Each row comes from the steps of one path. Every step used is in the known rows, and no mark comes twice. Write the path behind each row, first mark first.
In the rows, zero is written as 128.
Known rows
u > w > v > e: [147  56 158 149 139 161 158 170 117  93 133  93 129  90 147 173 117 110
 191  69 147 135 122 178 173 107 107 110  83 154 243 178 127 106 114]
b > f > m > a: [100 161  81 125 139  96 160 147 133 166 142 158 128 141 110 178 153 184
 138 146 103  86 139 139 148 143  57 130 150 148 121 105  98 173 126]
e > v > w: [119 106 133 117 134 145 184 123  86 152 147 158 117 147 130 139 145 100
 134 116 120  96 158  87 179 113 123 113 202 107 200 170 129 111 135]
x > n > s: [110 150 108  99 106 148 173 150 142 127 155  84 151 139 128 131 109  81
  99  93 147 120 186  63 126 116 148 107 115 126 130 112 182 102 128]
e > g > s > n: [120 157 145 145 112 142 107  78 124 132 126 106 172 125  98 167 165  98
  75 134  95 184 138  68 116  97 133 123  58 142 145 119 151 126 143]
l > m > f > g > s > n: [143 142 171 124 132 118  82 103 140 104 110 117 170 122 155  42 140 109
 120 186 135  81 114  80 139 115 197 190 114 119 100 148 126 136 122]
a > f: [150 105 121 118 138 134 163 155 155 156 141 147 134 105  79 103 128 122
 153 135 111 116 159 159 148 124 132 115 178 141 145 120 135 117 126]
b > f > g > y: [145 177  85 109  78 142  96 121 195 129 127 142 111 163 130 229 129 142
  88 140 149 118 126  77  87 136 142 107 123  87 101 113 124  96 113]
m > l: [130 121 137 101 137 122 150 123  92 128 118 131 118 136 141 160 109 130
 144 114 108 170 135 148 109 145  96  85 136 138 144 111 172  89 139]
l > m > b > f > g > s: [124 146  80 129  98 107  84 147 121  79  99 151 168 166 187 188 127 147
 133 113 176  73  98  79 100 150 167 123 140  63 106 184 130 150 130]
v > w: [131 124 115 102 132 145 177 149 108 155 165 140 132 152 157 123 134 100
 135 131 123 118 152  90 174 134 119  79 121 105 168 163 153 115 139]
f > b > m > a: [126 123 107 124 147 107 160 126 110 135 138 135 112 149  84 183 106 156
 163 120  97 168  86 146 129 149 151 114 115 179 142 101  85 155 159]
v > e > g > f > b > m: [128 100 147 158 107 161 108  97 117  96 102 104 102 116 116  97 119 129
 107  95 139 171 128 134 130 121 190 135  35 175 145 158  91 160 161]
v > e: [116 104 135 105 118 156 161 114 116 122 130 117 146 124 139 155 118 103
 150 111 121 124 153 138 179 120 107  92 117 145 167 128 141 123 142]
w > v: [147 137 123 156 122 146 147 166 124 125 131 137 126 104 113 166 124 117
 158  82 144 185 124 139 125 129 120  90 124 127 173 113 127 107 108]
l > m > a > f > b: [130  39 145 123 152  84 150 151 116 139 116 149 118  92  82  47 116 129
 190 148 109 111  99 164 164 136 148 169 159 194 139 147  74 160 128]
l > m: [132  99  87  96 137 120 159 153 124 149 120 154 155 137 148 114 109 111
 147 120 147 126 131  85 102 128 164  73 102 113 188 162 120 131 122]
u > w > v > e > g: [136  47 166 165 133 168 126 142 129  94 105 104 120  83 129 146 123 114
 177  65 152 179 134 177 145 119 117 137  47 148 252 206 111 109 133]
u > w > v > e > g > s > n: [142  76 196 174 121 173  92 112 108  75 115  59 162  74 132 189 158  87
 123  87 132 175 119 133 171  83 121 150  12 168 235 191 126 113 134]
g > s: [118 160 107 119  98 143 138 129 131 137 147 120 176 132 118 198 140  84
 113 118 104 131 127  79 129 103 134  95 136 119 119 112 163 124 120]
m > a: [ 90 126 114  98 141 118 165 131 118 155 126 145 126 136  84 160 122 124
 162 150  80 144 121 137 142 123  97 133 131 163 156  94 114 138 133]
b > f: [141 162  61 109 100 137 177 167 145 130 143 149 145 141 119 196 134 142
 136 126 133 122 157 125 112 132 113  52 127 125 163 114 140 126 141]
m > f > g: [116 155 161 124 130 124 122 131 164 129 121 147 100 136 124  28 107 128
 155 172 128 115 135 151 135 149 146 197 175 112  94 108 127 118 127]
b > m > f > g > y: [155 154 133 110 123 141  85 105 203 142 118 131 106 164 111 167  97 158
 128 168 133 122 123 121  73 138 222 175 127  96  84 111  93 112 129]
s > n > x: [153 143 123 118 116 133 166 125 134 125 133  69 117 143 112  94 126 134
 119 141 116 156 150 156 137  95 103 107  99 150 191 111 127  87 120]
e > g > f > m: [102 138 115 167 140 125 111 125 145 174 121 146  94 108 128  23 163 125
  75 129 124 139 142  99 104 121 119 166 101 119  97 140 117 158  99]
b > f > g > s: [131 211  80 129  67 136 101 134 158 109 134 139 173 147 139 186 145 140
  96 123 145  91 134  75 115 132 133 104 158 100  94 125 153 127 123]
y > g > s > n: [135 175 152  93 116 156 110  83 105 120 163 117 212 109 129 187 147  79
  76 156 120 148 155  94 101  97 103  63  85 114 130 113 167 119 137]
l > m > b > f > g: [135 120  74 117 130  99 115 156 123  88  96 171 120 169 188 141 112 165
 152 115 189  92 107 113 102 172 150 108 136  65 143 179 116 140 146]
x > n: [122 136  75  76 103 153 201 150 123 128 152  94 140 129 121 156 119  96
 123 114 151 160 166  97 131 136 158  87 100 127 141 109 150 133 127]
u > w: [134  85 107 101 149 128 190 165 144 144 152 112 132 127 126 153 127 110
 159 127 114 125 115 122 122 117 118  91 121 120 205 158 150 108 118]
b > m > a > f > g: [139 133 123 113 156 104 114 129 156 161 107 168 114 145  50 108  96 192
 156 154 120  88 148 172 127 157 183 191 185 142 121 124  80 146 152]
l > m > a: [ 97  84  98  81 157  95 155 142 100 159 110 156 141 134 114 131 110 127
 180 145 109 114 124 113 119 125 147 121 111 148 178 148  82 158 126]
m > a > f: [113  93 133 105 147 112 162 140 131 164 127 155 125 107  42 113 126 138
 176 165  74 104 146 186 163 120 120 169 181 178 144 105 101 143 131]

Write each row's path
[128 152 131 107 103 138  85  97 183 146 123 129 101 150 125 177 115 112
  87 143 128 142 116  68  96 126 144 145 134  89  99 112 132  86 100]
f > g > y
[105 142 161 118 153 123  93  99  85 146 139 146 126 102 188  43 138 130
  85 142 142 122 163 157  74 135  62 109 140 110  68 124 157 122 106]
y > g > f > m > l
[110 162 123  94 105 152 106 100 120 139 157 141 213 113 132 183 126  79
 100 136 132 136 162 105  77 103 113  64 125  97 124 122 161 123 126]
y > g > s
[105 122 123 163 163 112 129 142 106 133 133 125  92 130 170  81 160 127
 115 122 116  94  96 130 146 123 103 156 150 101  74 120 141 159 104]
g > f > m > b
[135 149  96 123  93 134  89 122 158  94 109 136  88 171 157 249 123 152
 118 131 146 120  89 115  93 147 125 132 134  67  90 120 131 106 127]
m > b > f > g > y
[143 197 148 135  85 129  84 102 147 114 129  61 138 154 132  92 126 129
  74 148 132 125 133 110 139  91 124 161 129 130 112 118 140  85 102]
f > g > s > n > x
[123 146 163 115 111 141  84 112 196 138 115 124  92 139 115 111 115 120
 132 182 115 121 113 126 106 126 168 207 149 105  67  97 115  97 107]
m > f > g > y
[155 142 122 130 120 148 120 124 118 112 155 136 142 110 132 104 114 117
 103 124 163 160 134 133  57 129 173  65  85 127 117 121 119 144 140]
y > g > f > b > m
[130  91 137 158 183  99 147 154 134 154 136 149 106 121 128  99 140 152
 144 122 117  97 121 185 173 155  83 165 210 106  82 121 128 144 126]
a > f > m > b
[125  65 106 106 160 106 152 158  93 119 109 151 132 149 167 150 111 114
 173 111 146 130  98 112 116 144 152  90 114  90 174 171 118 139 142]
l > m > b
[ 82 133 118 138 160 106 142 137 119 177 135 133  96 117 115  65 159 137
 121 161  82  80 116 127 152 111  98 195 144 162  81  98 105 174  96]
g > f > m > a
[130 155  96 124 136 107 149 144 113 146 133 144 122 145 172 167 144 186
 111 106 132 114 149 149 117 164  46  79 149 126 107 113 154 121 134]
b > f > m > l
[ 98 127 140 141 166 121 103 118  93 130 145 143 120 115 180  77 145 118
 106 138 150 106 130 151  93 129  83 129 142  70  67 130 145 160 112]
y > g > f > m > b
[143 135 189 184  65 179  61  98 108  78  93  40 152 101 117 143 139 121
 122  79 143 203 160 179 156  68 116 169  33 173 202 156  94  92 122]
w > v > e > g > s > n > x
[146 152 106 128 119 106  81 123  99  63 104 120 168 157 193 190 148 142
 101 132 173  85  89  69 126 137 155 118 102  87 117 168 142 143 148]
l > m > b > f > g > s > n
[161 133  98 136 133 128 165 141 135 129 150 128 123 146 110 166 108 136
 127  92 136 169 100 115 112 153 156  64 104 141 150 115 128 135 156]
f > b > m
[134  94 162 142 172 105 135 138 125 169 127 140 117 107 130  70 137 165
 125 121 107 103 154 190 152 159  71 146 205 139  79 115 152 112 121]
a > f > m > l
[128 158  90 136 110 112 126 145 130  80 112 154 104 169 158 173 116 165
 146 119 157 114 115 139 124 171 106 124 166  78 113 129 145 123 151]
m > b > f > g
[107 123 122 151 176 101 140 138 114 146 139 139 107 150 161 141 141 139
 135 107 123 130 101 134 149 148  70 128 170  85  96 116 140 147 128]
f > m > b
[119 144 124 101 114 154 129 125 112 129 146 152 149  99 133  76 132  92
 108 156 141 134 165 131  69 107 130  78 108 109 129 122 149 124 113]
y > g > f
[115 125 142 134 162 103 134 120 104 162 129 136 114 133 173 117 130 151
 115 108 119 142 134 142 129 155  55 109 160 124  95 108 161 110 123]
f > m > l
[161 115 126 132 139 109 145 121  93 113 132 113 111 146 136 174  93 156
 132  88 127 194  99 149 102 169 140  74 113 154 131 108 148 103 164]
f > b > m > l
[143 195 123 144 104 126  92 113 113  56 123 111 149 154 159 228 157 143
  97 141 139 113  94  97 147 134 113 126 129  99  88 112 168 125 151]
m > b > f > g > s > n
[159  85 146 154 127 122 164 144 148 133 151 132 117  88  83  73 126 111
 144 120 112 140 114 161 171 138 128 131 173 171 114 110 134 119 127]
a > f > b
[102  89 171 169  89 158 109  90 112  88 110  99  90  89 130  38 136  91
 109 112 123 181 124 135 164 114 131 171  63 186 125 152 121 147 138]
v > e > g > f > b
[136  72 143 136 139 111 158 152 129 121 127 130 122 109 142  22 111 105
 181 146 134 138  90 138 141 143 171 151 121 156 130 146 101 146 134]
l > m > f > b
[128 123 128 157 107 133 154 140 123 117 146 108  95  98 123  59 142  87
 108 123 113 151  92 110 148 108 135 128 121 168 103 104 141 131 106]
g > f > b
[145 130 140 130 129 120 122 137 173 144 124 158 114 120 100  49 115 138
 132 143 135  98 154 142 151 147 144 163 208 118 103 122 133 105 112]
a > f > g
[ 98  84 181 221 143 154  66 117  85  87  90 122  77  88 168  83 153 132
 143  66 154 158 119 182 165 122 102 207  84 125 116 163  95 167 118]
w > v > e > g > f > m > b
[165 198 158 136  96 140  84 108 166 100 117  63 150 165 109  75 112 171
 116 173 134 102 140 159 118 103 203 196 131 130 107 121  91 109 140]
b > m > f > g > s > n > x
[129 125 150 134 110 142 120 121 111 111 154 130 128  84 143  44 131  83
 103 144 141 156 125 132  95 113 119  95 106 136 104 114 148 129 117]
y > g > f > b
[116 130 138 140 152 110 124 121  97 148 130 117  92 117 173  49 150 136
  95 125 110 111 137 134 131 129  83 140 147 141  70 111 161 123 102]
g > f > m > l
[139 114 129  96 134 123  78 107 187 165 107 154  99 143  52 189  97 176
 133 172 109  99 123 145  95 136 206 192 160 133  97 112  63 125 129]
b > m > a > f > g > y
[152 160 151 116 152 111  82  97 138 131 114 125 161 136  58 153 130 169
 108 169  97  81 131 128 151 127 187 198 151 159  87 108 103 148 152]
b > m > a > f > g > s > n
[ 80 136 122 127 171  93 151 127 121 187 143 148 110 132 114 123 139 147
 139 149  91 107 120 126 159 135  66 161 162 146 111  98 108 169 115]
f > m > a
